Known rows, with every step that occurs
k-c-j-a: -24.4  17.5  -3.5 -27.1  18.5 -12.3   8.0 -16.7 -10.7  21.0   6.6 -23.9  45.8  47.1 -39.7  16.0  40.1  13.4   6.1 -36.3  -4.9  28.8 -21.0  -3.3 -10.7
g-q-y-k:  23.1 -15.4   6.9  60.3  10.2  29.1  19.6  -0.9  10.1  -7.7   3.5  32.0 -53.4 -19.4 -17.6 -34.3 -35.9 -25.6   1.0  16.1  10.1  34.6  49.2  69.1  55.1
p-q-y-k:  37.9 -37.8  10.9  72.2  22.6  11.2   0.9 -14.6  -2.5   2.8 -15.3  15.2 -46.2  -2.7   7.5 -33.2 -36.2 -18.9   7.4  29.1  38.2  61.5  44.9  65.9  56.5
y-k-c-j: -25.1  21.1   7.8  -9.1  34.7  -7.5  -6.1 -31.5  -9.7  17.7  -7.1 -19.7  19.8  22.8 -30.2  -2.1  27.6 -12.1  -2.8 -23.5  14.3  34.6  -5.2  31.5   8.2
g-q-c:  -0.6   8.9  -6.8  72.1   4.6  20.9  37.7  40.5  -3.1 -14.9  -6.4  45.0 -12.4 -14.6 -32.8 -10.4 -35.9   8.1 -13.9  -6.5 -18.5   4.7  30.4  18.4  53.4
y-k-a-j-c: -43.0  37.5  12.9 -13.8  12.2   9.6   1.4  -9.7   3.9  14.5  -0.5 -47.4  37.8   4.0 -55.2  16.4   9.8 -27.4 -11.1  -1.4  19.3  27.6 -27.3  -8.6 -22.2
j-c:  -4.6   7.6  -0.1  28.5   7.2   0.3  19.2  16.6 -18.6   5.1 -13.3   3.7  33.4  -1.0 -34.3   8.1   2.8   1.2   5.2  -6.5  -6.2  21.9   0.3   7.8   9.6
q-y-k:  17.2 -15.5  10.5  48.3  13.9  13.1  12.8 -18.6   4.3   0.8  -6.9  11.0 -28.2  -9.4  -6.6 -26.2 -22.3 -29.2   0.2  21.7  26.3  52.1  24.6  69.8  47.4
k-c:   0.0  19.8  -2.0  10.5  34.2   0.6   9.3   2.1 -26.9  14.8 -20.5   4.6  15.3  13.7 -26.5   2.3   2.1 -15.0  -1.0 -30.8 -12.4  38.4   5.0  11.5  14.8
p-q-y-k-a-j-c:  -2.6  -2.3  18.9  24.8  21.4  19.0  -7.3 -10.3  15.6  14.9  -1.3 -40.5  -2.4   3.7 -29.4  -2.8 -15.2 -27.5 -11.3  28.4  41.8  51.0  -0.5   6.1   3.9
a-k:   0.4   8.0   8.2  17.3  21.6  -7.5  42.4  13.1  -9.2  -1.7 -18.1   6.2   6.0  27.2 -16.1 -11.1 -21.4 -16.8  12.9  -2.4  -7.2  17.5  35.7  20.0  12.6
j-c-k-y-q:  26.2  -7.1 -13.6  13.0  15.5 -13.6  19.3  12.5  -3.0 -24.4 -31.6   1.0   9.3  19.3  -2.0  -1.8  33.1  -5.8 -31.2 -21.5 -20.9  31.1 -32.6  49.5 -17.4
y-q-c-k:  27.9   2.7  -9.2  62.0   7.4   5.1  25.6  22.8   6.8 -27.0 -30.2  41.3   2.8  17.7   2.0  -5.8 -11.6  -9.3 -52.0  -5.9 -26.1  31.4 -25.3  47.3  34.3
g-q:  11.1   0.4  -5.9  46.9   9.0  16.1  31.0  27.8 -15.2  -3.0  -4.3  41.5 -21.0  -4.2 -28.3 -15.6 -27.5  -2.1  13.2 -17.4 -20.7  16.0  49.6  27.5  33.9
c-j-a-k-y-q:  -6.2 -23.0 -10.5 -32.8  15.0 -14.8  39.9 -16.9  16.8  -8.8 -14.5 -22.9   8.9  61.9 -11.5 -16.9  27.4  12.4   0.5 -16.9  -0.1  12.9   3.6  42.4 -32.0
q-y-k-a-j: -13.7  13.7  15.7   7.7  20.0  20.2  11.1 -22.7  20.3  10.5   5.0 -28.1 -16.0   0.9 -26.0 -11.8 -20.3 -46.0 -13.0  16.5  30.5  53.3   3.8  29.0  11.4
a-j-c-k-y-q:  19.6  10.3  -5.3 -20.3  18.4  -7.7  31.2   5.0  -3.1 -22.6 -29.1  -5.5  23.3  40.9 -18.2  10.2  45.6  -7.1 -36.4 -20.0  -8.8  24.3 -37.7  25.2 -35.2
c-j: -10.3   0.9  -1.2  15.3  13.8 -11.9  27.3  -1.9 -10.8   9.8  -3.6   7.2  16.2  21.8 -19.2  -6.2   0.6   9.4  12.9 -13.4   0.2  23.9  20.9  21.0  15.1
a-j-c-k-y-q-g:  11.1  -9.0 -21.6  19.6   9.2  -7.7  24.4   6.1 -10.5 -18.0 -23.5   7.9  10.7  24.8  -9.0  -3.1  15.9 -15.1 -31.6 -15.0  -4.7  37.3 -47.6   4.1 -27.7
j-a-k:  -7.6   4.5   6.5  -1.5   4.2  -9.8  39.7   5.6  -2.3  -0.7  -4.2 -10.2  24.5  44.7 -27.4   0.4  -1.6  -3.6  17.7  -5.1  -5.7  16.9  13.7  11.1  -2.4
j-c-k-y:   5.9  12.6  -1.3   7.1  16.4 -33.8  25.3  19.1 -11.3 -19.4 -14.5 -20.2  20.6  17.4 -13.7   9.5  40.2   2.4 -10.3 -19.3 -15.1  24.4 -29.8  26.7 -14.7
p-q:  27.0 -21.8  -3.2  59.8  22.0  -1.9  12.4  13.1 -28.4   6.9 -23.6  25.3 -13.5  12.6  -3.8 -14.6 -28.8   4.8  18.3  -3.6   7.5  42.3  44.6  21.4  36.6
g-q-y-k-a-j:  -9.1  12.8  11.8  19.7  16.9  37.1  16.8  -4.7  26.2   2.5  15.7  -7.3 -39.3  -8.0 -36.4 -19.8 -32.0 -42.1 -10.6  10.9  14.3  35.6  30.4  30.5  18.1

Rows
  3.4  13.8 -12.4  53.7  11.9   5.7  12.4  25.8  22.4 -17.0 -20.7  10.0  -0.1   8.5  -0.4  -3.7 -21.8 -22.8 -58.6 -13.2 -35.2  37.6 -40.7  33.7  16.1 | y-q-c-k-a
-34.5  13.3   9.2   5.8   0.2 -15.3  47.2   8.0  19.1  -6.5   6.9 -20.1  45.1  51.6 -34.9   7.9   5.5  23.1  -6.0   2.8   2.8  -4.2 -10.2  -3.4   5.9 | q-c-j-a-k
-10.6  25.3   7.6  -3.7   9.1   7.1  31.4  10.6 -18.6   7.0 -10.7  -2.9  48.3  20.0 -50.9  21.3  13.8  -0.2  -1.4  -5.3   7.4  16.3  -3.2 -18.7  -8.4 | a-j-c
-16.3  31.3   1.4  15.5  10.2 -20.4   6.9  26.1   4.2   0.4   0.9 -32.2  34.8  10.9 -22.8  18.9  11.5 -19.8 -17.6 -17.9 -30.1  33.7 -43.4  -0.7 -17.1 | j-c-k-a
-32.0   4.9  -1.3  -1.1   5.4 -12.6  59.0  20.6  24.9 -23.4  12.2 -18.5   4.2  40.4 -37.8  -6.2  11.4  34.3  -3.3 -11.7  -5.6 -22.6  11.4  13.2  -0.9 | g-q-c-j-a-k-y
 -5.7   3.8  11.7   5.2  36.6   3.4  -1.0 -36.0   9.1  16.1   0.9 -18.2  -4.9  15.9 -18.3 -14.3  13.9 -23.8 -12.4  -1.0  24.7  48.5   1.7  49.4  24.2 | q-y-k-c-j
  7.3  20.3   5.3  24.6   7.0 -19.5  19.5  23.9 -11.7  -9.3  -9.2  -0.6  36.5  20.3 -20.2  17.0  22.0  -6.0 -10.9 -11.4 -21.5  26.1 -27.0  14.9   0.7 | j-c-k
-13.9  42.1   7.4  -9.5  19.8 -13.1  24.2  12.3   2.1   0.0  -0.3 -21.8  19.5  37.8 -22.8  15.3   6.6 -29.3 -16.7 -20.8 -16.1  37.1 -21.7  -7.9 -17.8 | c-k-a-j
-23.3   6.1  -6.4  34.2 -11.0   7.7  35.6  20.7  13.2  -8.2  19.7  15.4  18.0  20.1 -46.8   3.7   0.1  37.3  -7.1 -12.3 -10.5  -5.1   4.8   4.6  27.3 | g-q-c-j-a
-23.4   5.5   8.6 -21.5   5.7 -20.4  41.3  -6.3   8.3   5.4   6.8 -23.0  37.2  62.0 -30.3   2.0  16.2  12.0  19.2  -7.8   0.0   7.5   8.1   4.7 -14.0 | c-j-a-k
 -8.8 -12.2 -14.6  27.5  -7.4  12.1  23.3  -1.3  17.1  -5.2  -8.6  15.2  29.3  30.0 -24.7  -0.7   4.4  25.6 -29.7  -6.1  -2.7  17.9 -24.2  25.5  17.2 | y-q-c-j-a
-18.7  19.2  14.6  14.0  10.0  36.4  12.4   4.6  27.6   4.1  17.3 -24.4  -8.7 -13.4 -53.6  -3.0 -14.4 -34.3 -17.2  14.7  13.1  25.0   4.2  11.2   2.1 | g-q-y-k-a-j-c
-24.6  29.9   2.1  -7.4  19.7   7.1  24.0   5.9  -4.6  15.7  -4.6 -17.9  15.1  16.3 -36.6   6.1 -15.2 -21.9  -0.5 -15.6  -0.5  34.5   4.8 -13.7  -9.2 | k-a-j
 17.5 -38.9 -32.0  80.1   2.9  19.2  11.5   3.5 -18.6   4.5 -26.5  54.1 -21.8  -9.7   4.2 -33.6 -51.3 -20.9  -3.3  -7.9  -9.6  52.9   9.8  26.2  29.8 | y-q-g
-24.2  26.4  10.7 -25.3  42.9 -17.3  29.9  -4.8  -4.6  15.2 -10.4 -21.5  31.6  54.2 -28.1   1.0  15.5 -10.3   2.4 -25.0  -9.6  13.2  12.4  -0.5 -11.1 | a-k-c-j
 -1.0  30.6   6.7 -26.1  19.5 -27.0  37.7  11.3 -10.8 -18.3 -11.5 -27.2  35.4  38.6 -29.7  23.1  51.2  -0.4 -16.2 -18.5  -1.2  17.7 -34.5   1.9 -31.7 | a-j-c-k-y
 -3.7  28.3   9.7  39.4  23.4  -9.3  17.6  29.3   6.7  -7.3  -9.4 -12.7   9.5  35.0 -14.7  13.9 -15.5  -6.8 -36.9  -2.9  -1.5  34.2 -19.9 -21.1  12.4 | p-q-c-k-a-j
 16.8   3.2   6.6  35.4  30.8  30.5   4.2  -7.2   4.8   2.1   0.1  16.7 -40.5 -10.8 -26.7 -24.5 -15.4 -35.3 -11.2  -4.8   4.0  40.3  29.8  55.3  43.1 | g-q-y-k-c
 18.3 -26.7 -30.3  52.6   6.8 -14.0  12.5  12.8  -9.5 -19.2 -25.5  13.7  -3.3   4.9   7.8 -15.1   4.2 -12.9 -24.9 -17.0 -19.1  44.0 -43.7  29.0 -10.5 | j-c-k-y-q-g
  0.9  39.3  13.4  -9.1   8.5 -12.4  31.3  16.3 -12.5  -8.2  -6.7  -6.5  52.2  41.2 -37.9  29.2  35.9  -8.5 -18.1 -10.6  -8.6  19.4 -30.4 -11.1 -17.0 | a-j-c-k
  9.9 -40.8 -26.7  43.8  20.8  -1.1  35.4   2.0  -6.7 -10.4 -34.9  20.3 -34.4  12.4  11.6 -42.9 -38.7 -23.9  -0.3  -8.0  -4.1  34.7  18.2  35.2   1.0 | a-k-y-q-g
-35.4  36.4   5.2 -11.5  13.3   7.2  18.2  12.9  -2.9  17.0  -2.0 -35.6  47.4  11.0 -53.6  22.7   3.4 -14.8  -7.6 -11.1  -2.5  22.6 -19.6 -33.5 -26.5 | k-a-j-c
-14.3  -8.3  10.5  28.1   8.2 -16.4  36.1  11.5  13.4  -3.6  -1.3 -15.6  27.8  59.3 -21.1   1.6  -5.2  33.7  -0.1  10.4  15.7   5.5  10.3  -7.3  15.7 | p-q-c-j-a-k
 31.6 -19.0  12.0  49.5  43.3  12.0 -13.7 -21.8  -8.9  12.6 -19.3  -0.3 -33.7   5.2  -2.3 -23.6 -16.3 -27.4  -6.0   9.7  30.3  66.8  25.8  50.9  44.7 | p-q-y-k-c
 15.6 -13.4  -1.3  84.3  15.9   4.0  19.4  26.1 -16.2  -3.9 -25.9  28.0  -6.2   1.3  -9.4  -9.7 -39.0  15.3  -8.3   7.4   9.1  30.4  24.8  14.8  56.6 | p-q-c
-27.5  12.0   0.9  24.5  16.0   2.3  -4.6 -10.6   3.4  11.7  -6.5 -23.0  -7.3 -11.6 -20.5 -12.6 -17.9 -31.5   1.7  -7.9   7.8  45.7   1.2  37.8  12.9 | y-k-a
 -3.4  31.8  -3.7  20.2  14.8  12.0  25.3  19.2  22.7 -15.6 -17.9   2.3  15.1  29.6 -17.5   8.5  -8.2 -25.1 -64.1 -11.3 -20.3  32.1 -43.5   7.9  -1.0 | y-q-c-k-a-j
